Every row comes from one small tree of marks. Brackets hold a mark, then the marks that hang from it, in alphabetical order. Every link used is in the known rows. Which tree was each row made from?
Known rows
[lobob tezit]: [ 25  -7  18  -6  10   3  -9 -16  25   6  -2   5 -11 -15 -21  15 -13 -16
  19 -35   3  37   4  -1  38 -12  10 -14 -49  -6 -10  23  14  20   3 -10
 -12  41 -23]
[mavi nomar]: [ 30  -6  -5 -20  30  11 -10 -18  33   4  14  15   1 -16 -17  26 -25 -21
  20 -28  13  45  12  12  23   6  12 -27 -50  -6  -3  13  11  14  -4  -2
   2  21 -19]
[peli [rofa [mavi [nomar [tezit kagum]]]]]: [  4  -5  11   8  65  27 -37  -9  34 -19  -6  23   7   8 -19  -1  -6 -29
   4 -43   3  66  30  20  21  34  -2 -18 -72  -1 -15  16  23  12  16  24
   2 -11 -24]
[zovep [tezit kagum [rofa peli]]]: [ 18  19  -1  18  42  16 -11 -53  25  -1  25  31   3  -3 -11  -7  12  -4
   1 -15  -6  60  23  33  39   2  13   9 -56 -10  -9  30  36  18  17  19
   7  37 -32]
[kagum tezit]: [ 20   9   5   0  30   4  -7  -7  20   1   9  -2 -16  -4  -9  17 -12 -15
  15 -13 -21  40  -6   1  36  -6  13  -8 -38  11 -13  26   8   9   9   5
   7  25 -23]
[nomar peli tezit]: [ 17  14 -17  16  45  25 -19  11  23  -9  12   0   8  -2 -29  -1  -8 -16
 -12 -23   6  49  15  21  55 -15  -3   0 -43  21   9  17  -3  20  36  12
  22   7 -24]
[kagum [tezit peli]]: [ 18  13 -13  14  24  20 -23 -18   4  -2   7   3 -16  -1 -18  -3 -12  -4
  14 -15 -22  49   6  -7  53 -10  12  -2 -45  19  -3  28  19   4  11  17
  12  33 -35]
[lobob [tezit kagum [peli [mavi nomar]] rofa]]: [  8   0  11  -1   8  54 -40 -36  23  14   0  29  -5  -4 -49 -52  -1 -24
   9 -37   3  51  61   7  31  15   8 -14 -99   1 -17  34  66  10  -8  13
 -16  38 -33]
[nomar peli [tezit kagum rofa]]: [  6  38 -22  23  44  23 -18   7   8  -9  17  -1  10   9 -42 -47  -4 -23
 -15 -23   2  54  33  26  39  -9 -16  14 -64  18   3  31  26  11  52  29
  18  13 -15]
[zovep [tezit kagum peli [rofa [mavi nomar]]]]: [ 16   0  -1  11  43  49 -46 -52  26  11   4  51  -9  -5 -28 -14  -2  -7
 -23 -37  10  56  45  24  53  23  13  -2 -85  -3  -9  15  49  16  12  40
   1  28 -30]
[peli nomar [rofa tezit]]: [ 53 -16   5  -2  33  -1 -11 -45  59 -20  25  33   3   5 -11   7  16 -16
   9   0 -11  63  18   7  28  34   8 -47 -44  -3  -4  22   2  31   2  19
  -5   5 -47]
[lobob [tezit kagum [peli nomar] [rofa mavi]]]: [ 25   4   4  14  19  30 -37 -51  16   0  -8  24 -23  -9 -51 -42   6 -29
 -14 -35   5  56  41  -3  50   9  12 -15 -84   2 -24  43  43  17  21  32
 -25  34 -42]
[peli [nomar [tezit kagum]] [rofa mavi]]: [ 18   5   0  17  60  14 -31 -27  35 -32   2  17  -1  11 -25  -5  22 -37
   3 -27 -13  73  22   6  29  30  -1 -28 -55   5 -19  26  13  20  32  28
 -12 -11 -30]
[nomar tezit]: [ 24   9  -4   4  36   6 -12   9  33 -10   9  -3   1  -4 -13  16 -13 -12
  11 -27  -2  48   2  12  38  -7  -1 -10 -39   8   3  17  10  20  20   3
   5  19 -12]
[lobob [tezit kagum peli [rofa mavi]]]: [ 15   2  18  19  15  25 -41 -35  10  -3 -20  21 -19 -10 -33 -42  -4 -12
 -13 -50   9  49  38   4  53  -1   2   0 -82   0 -13  48  40   9  28  33
 -23  35 -39]
[kagum [tezit peli rofa]]: [ 15  21 -10   7  21  19 -26 -21  -1   7   7   7 -19   6 -21 -26 -13  -5
   0 -11 -22  54  23   1  47 -14   8   2 -58  21   3  46  34   0  17  39
   8  34 -33]
[peli rofa]: [ 24  -4   3  -3  25  -5 -11 -22  25 -19  10  14   7   1  -3   8   0 -10
  26 -20  -8  62   8   7  17  -3  -3 -34 -36  -3   8  24   0   8  17  24
  -6   7 -32]
[zovep [tezit kagum [rofa mavi peli]]]: [ 14   8  17  25  49  21 -22 -59  35  -5  11  43  -7 -13   0  -6  19  -5
 -24 -26   3  59  24  40  56  10  19   8 -64 -14 -18  35  20  18  31  36
  -8  24 -45]
[tezit [peli mavi]]: [ 20  -4  -1  11  13  37 -33 -28  32 -12   9  29  -5 -19 -12 -12  12 -10
  15 -17  -5  45  19   8  54 -11   6 -35 -43  12   3  23  12   8  19  20
 -19  18 -39]
[peli mavi nomar]: [ 30  -9  -2  -5  18  25 -14 -35  53 -14  24  26 -11 -20 -22   7  23 -34
  16  -7 -10  45  12   8  38   6  13 -53 -42   1 -18  17   3  20  10   5
 -31   7 -34]
[kagum [tezit [peli nomar [rofa mavi]]]]: [ 24  -4  -1  16  41  25 -38 -50  24 -12   3  24 -22  10 -23  -2  19 -20
  -5  -6 -31  67  26  -5  55  20  13 -28 -59  17 -11  34   7   8  13  43
 -10  -4 -59]
[mavi [nomar [tezit kagum rofa]] peli]: [ 10  28   0  -9  44  41 -24   5  18  14   9  13  18  13 -50 -23 -21 -26
   9 -34   3  48  50  19  27  35  -4  -5 -90  -6 -15  36  46   0 -12   6
  20  21  -4]
[zovep [tezit kagum rofa]]: [ 18  15  -7   6  27  13 -10 -36  23   2  22  22  -4  -1 -14 -13   5  -7
   8 -23  -3  49  14  18  27   9   0  -1 -50  -7 -10  16  39  20  27  23
   6  39 -10]
[peli [rofa mavi [tezit kagum]]]: [ 31 -13  29  25  42   0 -27 -36  47 -34  -5  38  -4  -4   7 -12  15 -10
  -1 -31   3  65  11  10  37  37   0 -24 -53 -16 -16  31   0  21  29  31
 -12  -3 -50]
[nomar [peli mavi [rofa [tezit kagum]]]]: [ 15   3  13  30  38  36 -34 -30  48 -26  13  42   8   4 -19 -42  31 -18
  -9  -5  -4  60  35  21  41  34  -8 -23 -54   0  -8  24  -7  18  32  27
   2 -11 -60]
[rofa [peli [mavi nomar]] tezit]: [ 39 -21  28   2  42  39 -20 -41  69  -1  22  51   3 -26   2  14   9 -17
   0  -9   8  51  24  35  54  31  34 -22 -66 -12 -14  25   6  33 -22   0
 -11  13 -63]

Write each row's tree
[  8  16   2  16  50  24 -35  -4  30  -9  -5  18  -2  -3 -26 -18  -1 -16
 -47 -27  16  54  32  40  68 -11  -2   3 -61  18   6  30   0  16  53  54
  -4   1 -36] | [nomar peli [tezit [rofa mavi]]]
[ 21  -8  10  -8  54  26 -29  -3  46  -2  -5  21  -3 -14 -15  29 -18 -25
 -12 -40  17  49  16  26  47  12  11 -19 -63   4  -5  12  12  24   9  12
  -4   4 -21] | [rofa [mavi [nomar tezit]]]
[ 19   9 -17  25  29  14 -29 -31   3 -26   7  18   7   6 -21 -33  -1 -12
  32 -29 -13  71  26  -8  22   1 -13 -23 -52   5   5  33  21  -5  26  29
   5  14 -33] | [tezit kagum [peli rofa]]
[ 51  -4  -1  33  44  28 -34 -50  43 -25   6  39 -15 -15 -25 -21  16 -20
 -12 -26   5  59  25  -4  65  32  16 -25 -62   0 -25  30  13  31  23  27
  -9  11 -50] | [rofa mavi [tezit kagum [peli nomar]]]
[ 15  -3  -3  11  27  44 -35 -45  29 -10  17  24 -14  13 -31 -17  33 -26
  11  11 -50  66  35  -7  41  21  17 -40 -59  25 -14  31  22   3  -2  31
 -13   3 -57] | [kagum [tezit [peli mavi nomar rofa]]]
[  6   6   4  -7  23  55 -40 -30  22  18   8  27 -16  -4 -33 -29  -1 -18
  -3  -8 -19  49  48  15  44  11  17 -13 -81  16  -9  36  44   2 -11  36
  -9  25 -40] | [kagum [tezit [peli [mavi nomar]] rofa]]
[ 15   7  23  -1  52  21 -25 -42  24  15   3  32 -19  -3  -6   9  -7 -21
 -25 -19  -2  57  24  37  48  13  35   3 -81   1 -15  49  15  12  -3  35
 -10  12 -54] | [kagum [tezit [rofa [mavi nomar] peli]]]
[ 16  26 -12  10  59  25 -19 -18  18   0  20  18  16   3 -29 -17 -14 -23
   7 -30   3  68  38  36  22  12  13  12 -81   3  -6  42  44  15   2  15
  16  21 -23] | [mavi [nomar [tezit kagum [rofa peli]]]]
[ 21  16 -18  13  17  43 -32 -49  25 -14  23  32  -8  -5 -46 -53  27 -33
   9  -8 -15  59  43   4  35  10   2 -39 -67  12 -19  42  43   9  27  33
 -23  17 -31] | [tezit kagum [peli mavi nomar] rofa]
[ 18   3  12  14  59  35 -29 -60  38   8  12  50  -4  -9 -11   4   9 -14
 -23 -29  11  62  36  43  43  27  25   2 -82 -16 -18  26  34  20   6  29
  -2  26 -41] | [zovep [tezit kagum [rofa [mavi nomar] peli]]]
[  7  27  20   9  45  35 -31  -3  24  -5  -9  17   4   2 -28 -30  -2 -20
 -14 -43   1  46  38  21  52  27  -7  -6 -77  -7 -21  47  20  -4  26  28
  -4   6 -17] | [nomar [tezit kagum [rofa [mavi peli]]]]
[ 28   8 -29  20  32  19 -24 -44  11 -22  19  17   7  13 -38 -27  14 -26
  31 -15 -20  78  34 -12  19  14  -4 -38 -53  11  -4  32  25   6  20  25
   2  10 -34] | [tezit kagum [peli nomar rofa]]
[ 35   4   8   7  45   7 -18 -64  42  -8  15  38 -12 -17 -12   3  15 -26
 -21 -15   5  62  21  35  54   2  25 -29 -59  -2  -8  53   1  20  25  42
 -30   5 -54] | [tezit [rofa mavi [peli nomar]]]
[ 41  13 -26   0  21  15 -21 -42  19  -3  22  23  -7  -6 -34 -23   1 -18
   4 -11  -7  61  34   4  43  -5   6 -31 -56  17   6  40  30  10  19  37
 -10  25 -31] | [tezit [peli nomar] rofa]
[ 12  34  -8  24  52  13 -16 -16  18 -11  15   8  14   1 -20 -27   0 -16
   3 -26  -5  67  25  30  29  -4   3  12 -61   8  -5  52  33   9  30  21
   9  19 -25] | [nomar [tezit kagum [rofa peli]]]
[  8  10  12  20  33  42 -20 -57  43  -6  27  44  -3 -12  -6 -18  33  -9
  -6  -7 -14  56  28  42  47   9  16  -5 -60  -8 -21  29  35  17  17  20
 -12  30 -42] | [zovep [tezit kagum [rofa [peli mavi]]]]
[ 30  17   3   7  27  13  -8 -53  19   5  20  15  -5  -2 -40 -27  10 -30
  10 -21  -6  61  29   7  28   8  24  -7 -79  -3 -26  53  41  22   4   5
 -11  33 -39] | [lobob [tezit kagum [rofa [peli nomar]]]]
[ 15   3   1  -7  39  24 -32 -26  32   9  -2  37  -3 -11 -29  -9 -10 -26
 -41 -32  34  52  40  40  46   0   7 -14 -74   1   4  29  -3  13  31  46
  -8  -1 -39] | [tezit [rofa [mavi [nomar peli]]]]
[ 39  -8  -9   2  11  26 -23 -40  20   7   8   9 -11  -8 -44  -3  -2 -17
  15 -27  -4  49  24 -15  49  -6  17 -27 -61  10  -7  25  27  23  -5   0
  -9  39 -38] | [lobob [tezit [peli nomar]]]
[ 20   7   3  10   6  46 -36 -50  24  -2  11  25 -14  -6 -54 -57  22 -32
   8 -18 -13  50  54  -4  40   9  10 -27 -83   8 -27  40  54  17   8  17
 -27  32 -39] | [lobob [tezit kagum [peli mavi nomar] rofa]]
[  7   7  17  -1  60  49 -36   1  32   1  -9  23  11  -2 -35   1 -13 -31
  -2 -55  15  45  34  18  50  42   3 -12 -85  -8 -27  23  17   6  -4  -2
   4   0 -17] | [rofa [mavi [nomar [tezit kagum]] peli]]
[ 13  -2  12  -2  46  31 -27 -42  38  10   8  43 -10  -8 -16  -1   3 -15
 -17 -35  13  49  32  29  35  31  14 -10 -74 -14 -22  12  41  23  14  31
  -6  24 -24] | [zovep [tezit kagum [rofa [mavi nomar]]]]
[ 20   1  -9   8  24  43 -29 -39  30  -3  21  17 -22  -4 -35  -9  22 -25
  10   6 -35  50  22  -7  59   8  22 -31 -50  28 -23  24  22  14  -2  18
  -9  16 -46] | [kagum [tezit [peli mavi nomar]]]
[ 11  20  12  18  29  27 -18 -39  30 -14  17  29   1 -15  -9 -38  23 -23
   6 -13  -7  60  25  30  30   4  10 -13 -61  -6 -15  54  22   7  30  25
 -25  15 -42] | [tezit kagum [rofa [peli mavi]]]
[ 14  19  13  25  45   9 -22 -41  20 -18   2  31  -9 -17  -3 -25   6 -21
 -12 -34   8  64  15  33  42   0  13  -5 -65 -10 -11  56   8   7  42  34
 -22  12 -47] | [tezit kagum [rofa mavi peli]]
[ 29   4   0   1  45  12 -29 -27  44  -9   8  16 -12  -6 -26   2  11 -28
 -23 -23   0  56  24  25  47  10  10 -25 -60   9 -11  30  18  25  32  41
 -19   5 -27] | [peli [nomar [tezit [rofa mavi]]]]
[ 28   7 -17   9  33  21 -27 -42  12  -7  20   9 -11  17 -35  -7  12 -19
  19   2 -38  72  25 -14  37   9  12 -26 -49  25  -3  32  21   4   1  31
   8  14 -46] | [kagum [tezit [peli nomar rofa]]]
[ 17   1  35  -9  33  36 -30 -42  44  14   0  43  -7  -9 -11  12  12   0
 -27 -25   6  38  34  35  72  22   5 -18 -64 -18 -10  26  11   5   7  32
  -9  25 -32] | [zovep [tezit [rofa [mavi peli]]]]
[ 30 -12  -9   9  21  57 -34 -59  53  -3  30  42 -10 -13 -32   8  36 -13
  -3  -1 -20  48  32   9  67  10  23 -41 -45  12 -10  -1  27  27  -1  17
 -12  24 -44] | [zovep [tezit [peli mavi nomar]]]
[ 37  -9  34   3  48  44 -28 -21  49   2  -4  43   3 -14 -19   1  -9 -18
 -10 -40  23  39  32  13  57  62  16 -23 -82 -25 -35  27   5  15 -14  -1
   3   9 -38] | [rofa [mavi nomar peli] [tezit kagum]]
[ 50 -13  16  13  39  26 -15 -57  72 -14  34  46  -4 -22 -11  10  35 -21
  -2  11  -7  57  19  22  62  25  34 -37 -50  -3 -21  30  -6  33  -3   7
 -21   9 -67] | [rofa [peli mavi nomar] tezit]
[ 11  -7  20  -9  28  29 -36 -26  31  25  -9  32 -10  -8 -42 -13 -13 -22
 -42 -41  36  43  49  32  54   1  14  -5 -93  -2  -4  30  15  25  12  29
 -14  19 -45] | [lobob [tezit [rofa [mavi [nomar peli]]]]]
[ 19   6  -5  10  34  35 -41 -31  15   2  -6  35  -6 -11 -28 -34 -12 -21
  -8 -45  17  61  42  15  38  13   4 -14 -84   0 -10  41  38   4  22  41
  -9  15 -30] | [tezit kagum peli [rofa [mavi nomar]]]
[ 28  24  -3 -13  37  29 -20 -14  34   6  20   8   9   6 -47  -8   2 -22
   0 -12 -13  50  41  19  46  22   1 -28 -68   6 -12  40  27   5  -2  20
   5  15 -17] | [mavi [peli [nomar [tezit rofa]]]]
